Each row was made from one small tree. The marks that hang from a mark follow it in brackets, in alphabetical order. Every link used is in the known rows. Write each row's tree.
Known rows:
gokeb(gado timev(gepu)): [-11 -24 -15   4  22  13  20  -4 -41   2 -12  26   0   7 -19   5  16  24
   6   5   1 -10   3   7 -40   4]
gado(madef(timev(furug gepu))): [-18 -12 -12 -15  25  40  24 -11  -8  30   5  -1  21  15  23 -21   5 -16
 -23   9  21 -22  -7  -6 -12   4]
puvef(timev(gepu(gado(madef)))): [ -7 -14 -12 -13  21  44  24  -4 -24  20 -12  16   0  14  12  11  29  -1
 -27  -5  28 -15  -9  -2 -12  -1]
keped(timev): [  2  -1  -6  -5  14  25  -5 -11   0  18  -4 -11  16  31  10  -4  12   2
   0  13  15 -21  -6  22 -15   6]
sofit(zoko): [  9 -27   3 -19  24  24  10 -11 -15  -2  12 -13  25  45   7  -9   6 -21
  -3  -7  24 -21  14  20 -35  -2]
keped(timev(gepu)): [ -8 -11   1  -8  16  17   0  -1 -14  14  -9  -6   9  31  12   4  17   5
  -1  17  23 -24 -11  26 -11   3]
numu(timev): [ 10 -11 -21  -5  25  28  10  -3  -5  14  10  -4  12  18  13 -12  -1  -4
   0  -2  -2  -6  24   8 -45   0]
puvef(timev(furug gepu(gado) madef)): [  6  -2  -9 -13  14  49  25  -2 -56   4  -9  -4   7   8   3  12  38 -10
 -30  -1  22   9   4   0   0   1]
numu(timev(furug gepu(gado) madef)): [ 15 -12 -15  -5  33  43  19  11 -48  -3   8 -10   7   0   8  -1   9 -10
 -18  -4  -3  15  22   2 -28   2]
madef(timev): [-11   1  -9 -19  18  27  13 -12   6  40  13 -13  24  35  15 -25   5 -13
  -6   8   9 -21   0  18 -23   8]
gepu(gado): [ 14  -3 -14   0  25  37  15  -6 -12  25  11  -3   0  22  -2 -16   8 -12
  -3 -17  11 -11   9   1 -34   5]
furug(timev): [  7  -4   2  -1   6  14  14 -22 -13  16   8  -5   3  29   2 -32   3  -3
  14  -1  25  -3   1  -2 -31  15]
zoko(keped(timev(furug gepu madef))): [ -1  -4  -4 -10  11  40  -2  -9 -40   8   1 -10  13 -10  18   9  27   3
 -12  20  25 -18   5   9  14   0]
gepu(timev): [  1 -21 -25  -9   9  20  10 -11  -7  19  17   3   3  25  15   9  16  -3
   5   7  17 -10   2   5 -33   3]
zoko(keped): [  3  -8 -17  -6  10  35   7 -16 -13  26  15   0   7   2  15 -11  16  -4
   2   2  25 -30  18  -4 -12  -4]
gepu(gado timev): [ 11 -16 -25  -3  22  35  11  -6 -14  26  20   6  -9  14   7  12  13  -2
  -6  -8   8  -4  -3   7 -38   7]
keped(timev(gepu(gado) madef)): [ -1  -8   3  -9  23  28   3   7 -21   1  -7  -7  14  20  10  18  25   3
 -11  11  18  -9 -14  16  -1  10]
rofa(timev): [  3  -6 -10   7   7  12   8 -13   7   8  10  -4  12  17  -1 -27  12   7
   7   1  18  -2  10 -16 -23  -7]
keped(timev(gepu(gado))): [ -1  -8   2  -6  24  27   1   2 -19  17  -7  -5   2  24   7   5  15   6
  -8   7  17 -21 -13  28 -15   5]
sofit(timev zoko): [  7 -21  -4 -15  31  22   3 -18 -29  -5   2  -4  16  38  22  -5   3  -7
 -13   3  13 -15  21  19 -36 -15]
gepu(timev(furug madef)): [ 10 -14 -25  -9   6  32  13 -13 -30   1  17  -9  13  12  13  12  23 -12
  -5  11  14  11   9  -7 -16   6]
gado(madef(timev(gepu))): [-26 -18 -12 -17  27  33  23  -8   9  30   5   7  21  21  27 -13   7 -12
 -18   9  24 -30 -13  -7 -14   5]
puvef(timev(furug gepu(gado))): [  7  -2 -10  -9  15  48  22  -8 -54  21  -9  -2  -5  13   0  -2  28  -7
 -28  -4  21  -2   3  12 -14  -3]
gokeb(gado): [  2 -10 -14   5  14  21  11 -13 -18   9   0   4   8  19 -17 -15  11   7
   5  -4   6 -20   8   4 -22   5]
rofa(timev(gepu(gado) madef)): [ -1 -14  -2   4  17  16  16   5 -15  -9   7   1  10   6  -1  -5  25   7
  -5  -2  22  11   2 -22  -9  -4]
furug(timev(gepu(gado(madef)))): [ -1 -17   6  -1  21  23  22 -10 -26  15   4   8  -8  17   5 -21   5  -1
  -1  -7  31  -6 -14  -8 -28  14]
zoko(keped(timev(furug gepu(gado)))): [  4  -2  -5  -4  19  46  -3  -9 -42  25   4  -8  -3 -12  11  -1  18   6
 -16  10  19 -25   3  20  -1  -2]

Write each row's tree:
[  7  -1   1  -5  22  38   4   1 -43   0  -6 -17  11  12   5   8  22  -3
 -18  11  14   0  -6  16   2   8] : keped(timev(furug gepu(gado) madef))
[  2  -7 -14  -9  19  53  25 -10 -45  20 -11   6  -1   6   7   0  27  -7
 -34  -4  24  -5  -2   0 -10  -2] : puvef(timev(furug gepu(gado(madef))))
[ -3  -4 -17  -8  36  50  19  -9   9  37  12   3  12  13  13 -16   1 -13
 -22 -10   9 -19 -10  -5 -25  10] : gepu(gado(madef(timev)))
[ 10 -16 -25  -8  22  37  13  -2 -17   8  19   3   3  10   9  25  24  -6
  -8  -4   9   8  -4  -5 -25  12] : gepu(gado timev(madef))
[  7  -6 -22   8  16  32  18 -15 -49 -11  -7   8  17  -6 -24   1  19  13
  -2   6 -10  15  15  -7 -27  10] : gokeb(gado timev(furug madef))
[-10  -4 -18 -12  23  46  20 -20   4  34  10  -5  25  15  22 -26   1 -19
 -22   7  14 -20  -3  -9 -15   6] : gado(madef(timev(furug)))
[ 11 -16 -31   1  27  55  16 -15 -22  23  18   6  -6  -4  13   5   8  -8
 -23  -7   9   0  -6 -11 -31   6] : gepu(gado(madef) timev(furug))
[ 11  -8  -5  -5  21  39  25   6 -59  -3   6 -13   7  10   0  -5  24 -19
 -16  -5  19   9  13 -10  -7   3] : timev(furug gepu(gado) madef)
[ 19  -4 -22  -5  22  39  13  -3 -29  -3  10 -16  21   6  11  -9   7 -13
 -10   3  -5  15  30  -4 -28   2] : numu(timev(furug madef))
[-10 -23 -21   8  26  33  26 -12 -49   0 -15  27   4 -12 -14  -1  11  19
 -11   6   2  -6   0 -10 -32   4] : gokeb(gado(madef) timev(furug gepu))
[  9 -15 -15  -5  25  30  17   2 -42   9   5  -9   3  11  11 -16   1  -7
  -8   2   2   0  26  13 -38  -6] : numu(timev(furug gepu))
[  2 -23 -30  -3  29  45  15 -10  -1  24  17  16  -4   4  17  16  11  -2
 -16  -7  13  -9 -12 -11 -32   8] : gepu(gado(madef) timev)
[ -3 -15  10  -8   7   9  21  -7 -31  -5   3  -3   8  26   7 -12  18  -4
   9   6  34   7  -4 -11 -12  16] : furug(timev(gepu madef))
[  2  -5  -3  -1  26  43   5  -5 -31  16  -8  -8   2  10   9  -3  11   0
 -22   8  16 -15 -12  16  -9   4] : keped(timev(furug gepu(gado(madef))))
[ -1 -13 -21   4  18  23  17  -9 -29 -11  -8  18  20   3 -19  12  21  19
   5   6  -6   6   7  -8 -30  12] : gokeb(gado timev(madef))
[-10  -6 -16   0  23  40  15 -20 -11  20   0   5  18   5  -4 -20   3   2
 -18   3   1 -21  -6  -2 -12  10] : gokeb(gado(madef(timev(furug))))
[  8  -1   1  -1  22  37   2  -3 -40  18  -6 -15  -1  16   2  -6  12   0
 -15   8  14 -11  -6  28 -12   3] : keped(timev(furug gepu(gado)))
[  2 -10  -7  12  20  30  18  -7 -25   6   6   1  -2  -5  -2 -26  11   4
 -16  -4  19   4   3 -21 -18  -9] : rofa(timev(furug gepu(gado(madef))))
[ -6   1  -4 -15  27  39  21  -3 -34  39  12 -16   8  21   7 -26   6 -16
 -22   2   7 -11   0  24 -20   5] : madef(timev(furug gepu(gado)))
[  3 -12   9  -1  17  17  19  -8 -33  16   5   1 -11  23  -1 -24   6   0
   5  -7  28  -2  -7   3 -31  13] : furug(timev(gepu(gado)))
[  8   3 -11  -7  10  46  -7 -17 -28  11   6 -15  18 -10  16   3  23   1
 -12  18  18 -16   9   7  12   1] : zoko(keped(timev(furug madef)))
[  7   4 -11  -4  11  44  -8 -21 -26  25   6 -13   8  -7  15  -8  15   3
  -9  15  17 -25   8  16   0  -2] : zoko(keped(timev(furug)))
[ -1 -30  10 -23  26  32  -5  -9 -28   1   6  -9  19  18  18  11  14  -3
 -13   7  30 -35   2  36 -13  -5] : sofit(zoko(keped(timev(gepu))))
